Every row comes from one small tree of marks. Brackets hold a mark, then the marks that hang from it, in the order of their numbers. Every link used is in the known rows. Which tree was each row made from?
Known rows
(Z327 (Z386 Z418)): [ 5.334 -1.000  0.726 -3.005  0.237 -0.053 -0.041 -1.071 -1.176  3.430
  2.204 -1.024  1.211  0.103  1.075  2.251  2.849  4.050 -0.054 -5.358]
(Z386 (Z418 Z327 Z956)): [ 2.338  1.487  2.361  4.547  3.118 -0.014 -5.814 -2.523  1.862 -0.132
 -4.347  3.635  2.994  3.068  2.489  0.051  2.720  1.990 -4.749 -3.431]
(Z418 Z254): [ 1.191 -2.155  1.645 -0.901 -2.983 -2.373  0.064 -0.721  1.512  0.078
 -0.332  1.445  0.607 -3.089  1.243 -3.177  0.572  0.158 -1.596  1.177]
(Z327 Z418 Z683): [ 1.034 -2.987 -6.838 -5.033  3.638 -0.416  4.535 -1.951  1.132 -0.598
  2.528 -5.476  2.132 -2.341 -0.480 -3.636  1.033  2.256  3.087  1.379]
(Z386 Z418): [ 6.027 -0.210  3.112  0.986  2.845  1.284 -3.585 -1.674  0.489  1.321
 -0.108  2.459  2.940  0.187  2.852 -1.401  5.196  3.504 -1.794 -4.951]
(Z327 (Z386 Z418 Z737) Z683): [ 3.357 -1.765 -0.290 -6.746  2.896 -2.170 -0.157  1.805 -0.874  3.562
  2.536 -3.397 -2.601  0.582  0.753  0.939 -4.116 -0.087  6.104 -4.996]
(Z418 (Z327 Z386)): [-0.597 -2.493  2.090 -1.799 -1.711  2.999  1.761  2.986  0.430  0.498
 -2.454 -0.162  0.338 -0.519 -1.312  1.797 -2.041  5.025 -3.775 -3.360]
(Z327 (Z386 (Z418 Z254 Z956) Z737)): [ 3.689 -0.092  2.449 -1.081 -1.320 -5.488 -3.520 -5.110  0.117  1.434
  0.438 -0.920 -1.272  2.914  0.996  0.938 -0.812 -1.009  1.640 -4.139]
(Z386 (Z418 (Z327 Z683) Z956)): [ 1.255  1.092  0.443  2.496  4.882 -0.335 -4.915 -0.753  1.795  0.810
 -3.739  2.640  2.442  2.164  2.810  0.067  0.685  0.827 -2.431 -2.415]
(Z327 (Z683 Z956)): [ 3.944 -3.261 -3.317 -1.199  1.303  2.322  4.280  5.489 -0.430 -0.300
 -1.353 -4.406  0.062 -1.235 -0.487 -1.448 -0.729 -0.539  2.048  2.031]
(Z254 Z683): [-1.037  0.003  1.227 -2.258 -3.592  3.239  2.836  8.203 -0.461 -2.698
 -2.209  0.949 -0.874 -2.628 -2.277 -1.363 -0.255  2.836 -2.029 -1.599]
(Z386 Z418 (Z737 (Z254 (Z683 Z956)))): [ 3.030  2.217  5.650  3.719  1.472 -1.354 -6.013 -5.467 -0.173  0.407
 -0.897  2.176 -2.734  2.197 -0.380 -2.003  0.702  0.842  3.136 -4.835]
(Z683 Z956): [ 6.902 -2.947  0.099  4.295 -2.297  3.455  2.847  1.393 -0.257 -2.250
 -2.315 -3.096  1.591  1.399 -1.761 -0.343  3.670  1.306 -2.003  0.921]
(Z737 (Z254 Z386 (Z683 Z956))): [-3.058  2.612 -0.675  3.014 -2.110  4.351  2.858  0.561 -3.600  0.081
  0.032  0.387 -3.052 -2.772 -2.261  0.770  2.209 -0.422  1.061  4.491]
(Z386 (Z418 (Z254 Z683)) Z737): [ 1.888  0.709  7.176  0.434  0.276 -4.054 -6.327 -1.663  1.803 -0.128
  0.608  3.602 -1.437  1.918  1.044 -2.395 -2.537 -1.363  2.110 -5.133]
(Z254 Z386): [ 0.811 -0.832  1.244 -0.020 -1.163  6.952  2.641  3.592 -2.279 -2.129
  0.441  0.366  0.228 -1.683  0.771  0.147  2.529 -0.850 -2.038  2.327]
(Z418 Z327): [-0.396 -2.094  3.271  0.573 -0.699  4.148 -0.144  3.061  1.708 -1.618
 -4.473  1.706  1.242 -1.085 -0.530 -1.096 -0.921  4.722 -5.284 -2.317]
(Z386 (Z418 Z956) Z737): [ 5.793  1.288  5.100  3.937  1.409 -2.901 -7.839 -5.949  1.718 -2.801
 -4.381  1.729 -0.461  4.681  1.858 -2.968  1.640 -1.015 -0.607 -4.749]
(Z386 (Z418 Z254 Z956)): [ 3.353  1.511  1.084  3.505  1.697 -4.224 -5.887 -5.364  1.851  1.116
 -1.443  3.212  2.782  1.429  3.858 -1.468  3.866 -1.251 -2.095 -0.781]
(Z327 Z683): [ 2.050 -2.736 -2.420 -4.796  1.670  1.900  2.967  5.445  0.013 -0.208
 -1.800 -2.256 -0.106 -3.638  1.006 -3.177 -0.915  0.953  1.441  0.569]
(Z418 (Z254 Z683) Z327): [-6.810 -0.635  3.461 -0.686 -3.175 -0.544  0.181  5.755  2.448 -0.276
 -1.663  4.226 -0.365 -2.390 -1.303  0.105 -5.991  0.755 -3.202  0.316]
(Z737 (Z254 Z683)): [-2.331  2.200  0.034 -0.023 -2.335  1.099  1.018 -1.077 -1.400  0.602
 -2.554  1.435 -2.705 -4.833 -1.653 -3.016  2.702  3.724 -0.010  0.664]
(Z386 (Z418 (Z327 Z683) Z956) Z737): [ 1.812  0.968  4.638  3.037  3.838 -2.147 -7.630 -2.336  2.425 -1.749
 -5.094  2.092 -0.985  4.751  1.527 -1.758 -3.525 -1.423 -0.086 -4.682]

Which tree is each row?
[-1.046 -0.413 -3.263  1.881 -0.940 -3.844  0.351 -9.006  1.903 -3.599
  1.430 -2.494  1.435  1.770 -0.330 -2.459  2.134 -2.972 -0.165  4.528] => (Z327 (Z418 (Z254 (Z386 Z737)) Z956))
[-2.756  3.538  3.826  1.526 -0.677  3.282 -2.140  5.119 -1.861 -3.323
  0.138  2.902 -2.638  2.870 -0.671  1.987 -2.380 -4.716  0.627 -0.271] => (Z254 (Z386 (Z418 Z956) Z737) Z683)
[-2.123  3.691  0.125  3.648  0.304  3.846  0.647 -1.180 -3.475  1.917
  1.357  1.780 -2.139 -1.497 -0.996  1.599  3.403 -0.291  1.639  2.637] => (Z737 (Z254 (Z386 Z418) (Z683 Z956)))
[ 2.269 -1.186 -6.643 -2.024 -1.706 -3.828  3.748 -8.399  0.099 -1.107
  1.684 -6.495  2.017  1.837 -1.665  0.767  3.941  3.059 -0.352  0.116] => (Z327 Z386 (Z418 Z956))
[-3.959  4.667 -0.194  2.570  0.302  2.292 -1.046 -2.077 -2.936  1.082
 -0.139  2.946 -2.456 -2.376  0.081  0.301  3.546 -0.519  0.492  2.524] => (Z737 (Z254 (Z386 (Z418 Z956)) Z683))
[-1.742  0.603  3.163  1.846 -3.924  6.394  3.523  8.693 -2.818 -4.628
  0.335 -0.634 -3.672  2.149 -4.021  2.605 -3.782 -4.367  1.407  2.029] => (Z254 (Z386 Z737) (Z683 Z956))
[ 1.526  0.825  2.954  0.033  1.320 -2.111 -3.748  0.346  1.213  2.376
  1.909  4.132  1.925 -0.691  2.185 -0.545  1.705  0.967 -0.353 -2.875] => (Z386 (Z418 (Z254 Z683)))
[-3.114  3.792  0.832  1.308 -0.008  4.365 -0.012  6.699 -2.274 -1.630
  1.002  3.003 -0.361  1.030  0.361  3.248  0.511 -3.260 -1.170  1.275] => (Z254 (Z386 (Z418 Z956)) Z683)
[-0.456 -2.988 -7.644 -1.321  2.773 -1.095  5.670 -1.986  0.383  0.336
  6.235 -6.175  1.724 -0.198 -0.989 -0.111 -0.975 -3.643  5.182  6.350] => (Z327 (Z418 (Z254 Z386)) (Z683 Z956))
[-1.932 -2.786 -0.453 -4.614  0.756  2.409  2.868  5.854  0.179  1.860
 -1.589 -1.649 -0.596 -1.786 -0.849  1.749 -4.752  3.247 -0.739 -2.061] => (Z418 (Z327 Z386 Z683))
[-0.654  2.045  1.425  3.193  0.101  6.824  2.131  8.341 -3.102 -0.665
  3.680  1.588  0.091  2.168 -1.360  5.023  0.313 -2.931  0.393  1.475] => (Z254 (Z386 Z418) (Z683 Z956))
[-6.354  0.972  0.796  4.425 -2.227 -0.904 -2.035 -0.407  1.723 -2.219
 -4.038  3.076 -0.015  1.233  1.178  1.186 -3.504 -5.317 -4.811  6.014] => (Z418 (Z254 Z386) Z327 Z956)
[ 0.515 -1.917 -7.608 -5.575  1.091 -5.800  3.403 -5.982  0.229 -0.955
  1.867 -8.766 -1.727  2.096 -2.028 -0.541 -3.112 -1.229  5.920  0.286] => (Z327 (Z386 Z737) (Z418 Z956) Z683)
[ 0.385 -1.531 -8.755 -2.459  3.138 -2.840  3.222 -4.223  1.720 -2.316
 -0.260 -5.737  1.989 -0.388 -0.130 -3.461  1.198 -0.119  1.928  3.301] => (Z327 (Z418 Z956) Z683)
[-2.246  0.944 -0.941  3.197 -3.326 -2.381 -1.067 -2.359  0.523 -2.585
 -2.375  1.315 -0.262  0.091  2.259 -0.846  0.811 -6.533 -2.589  6.792] => (Z418 (Z254 Z386) Z956)
[ 1.870 -0.413  2.355  0.156  5.429  1.768 -3.608  1.734  1.357  2.293
 -0.793  2.852  2.706  0.389  2.473 -0.007  0.321  3.202 -1.533 -4.481] => (Z386 (Z418 (Z327 Z683)))
[-4.510  3.100 -0.108  0.542 -1.944  4.091  1.939  0.445 -3.226  0.468
  0.064  1.753 -3.379 -4.582 -1.267 -0.575  2.301  0.687  0.684  3.341] => (Z737 (Z254 Z386 Z683))
[ 3.385  0.021 -0.517 -1.198 -0.756 -4.051 -1.553 -3.557 -0.431  3.183
  1.475 -0.614  0.867  0.992  1.826  2.102  2.160  0.833 -0.168 -2.484] => (Z327 (Z386 (Z418 Z254 Z956)))
[ 0.884 -3.328 -8.606 -8.493  2.427 -2.187  6.968 -2.272 -0.554  2.539
  5.770 -8.139  0.828 -1.563 -1.369  0.632 -0.775  2.819  5.230 -0.244] => (Z327 Z386 Z418 Z683)
[ 2.493  0.550  2.509  1.709  1.085 -1.838 -3.059  0.502  0.941  2.439
  2.243  3.322  2.001  0.586  1.583  0.231  1.972  0.120 -0.017 -2.060] => (Z386 (Z418 (Z254 (Z683 Z956))))
[-0.492 -2.078 -5.063 -3.650 -2.888 -4.528  5.715 -4.402  0.101  1.551
  7.045 -5.507  1.095  0.258 -3.259  2.308  0.161  1.880  2.710  0.613] => (Z327 Z386 (Z418 (Z254 (Z683 Z956))))
[-7.454 -0.189  2.803  2.321 -3.045  2.734  2.039  7.342  0.389 -0.555
  0.892  3.275 -0.685 -0.249 -2.108  3.739 -6.469 -3.403 -1.969  4.117] => (Z418 (Z254 Z386 (Z683 Z956)) Z327)
[ 3.186 -0.551  0.280 -2.063 -1.209 -2.363  0.599  0.197 -1.016  4.113
  3.948 -0.883  0.688  0.867  0.130  3.687  0.866  1.613  1.377 -3.305] => (Z327 (Z386 (Z418 (Z254 (Z683 Z956)))))
[-4.126  0.047  0.840  4.064 -2.678 -3.907 -3.012 -1.980  3.571 -1.892
 -6.386  2.766  0.740  0.631  0.927 -1.213 -3.009 -2.195 -5.500  3.493] => (Z418 Z254 Z327 Z956)
[-3.123 -0.879 -8.617 -2.087  2.709 -4.151  3.259 -4.292  1.393 -1.078
  2.974 -4.368  1.072 -0.641  0.791 -2.026 -0.687 -4.857  3.498  7.107] => (Z327 (Z418 (Z254 Z386) Z956) Z683)
[-3.580  3.929  0.696  1.394  0.385  3.136 -0.522 -1.029 -3.010  1.865
  1.337  3.156 -2.398 -3.442 -0.273  0.481  3.222  0.756  1.020  1.483] => (Z737 (Z254 (Z386 Z418) Z683))
[-6.933 -0.921  2.244 -3.181 -4.131 -2.037  1.753  5.433  1.290  1.902
  0.640  2.365 -1.181 -1.874 -2.048  3.046 -7.124  1.113 -1.589 -0.648] => (Z418 (Z254 Z683) (Z327 Z386))
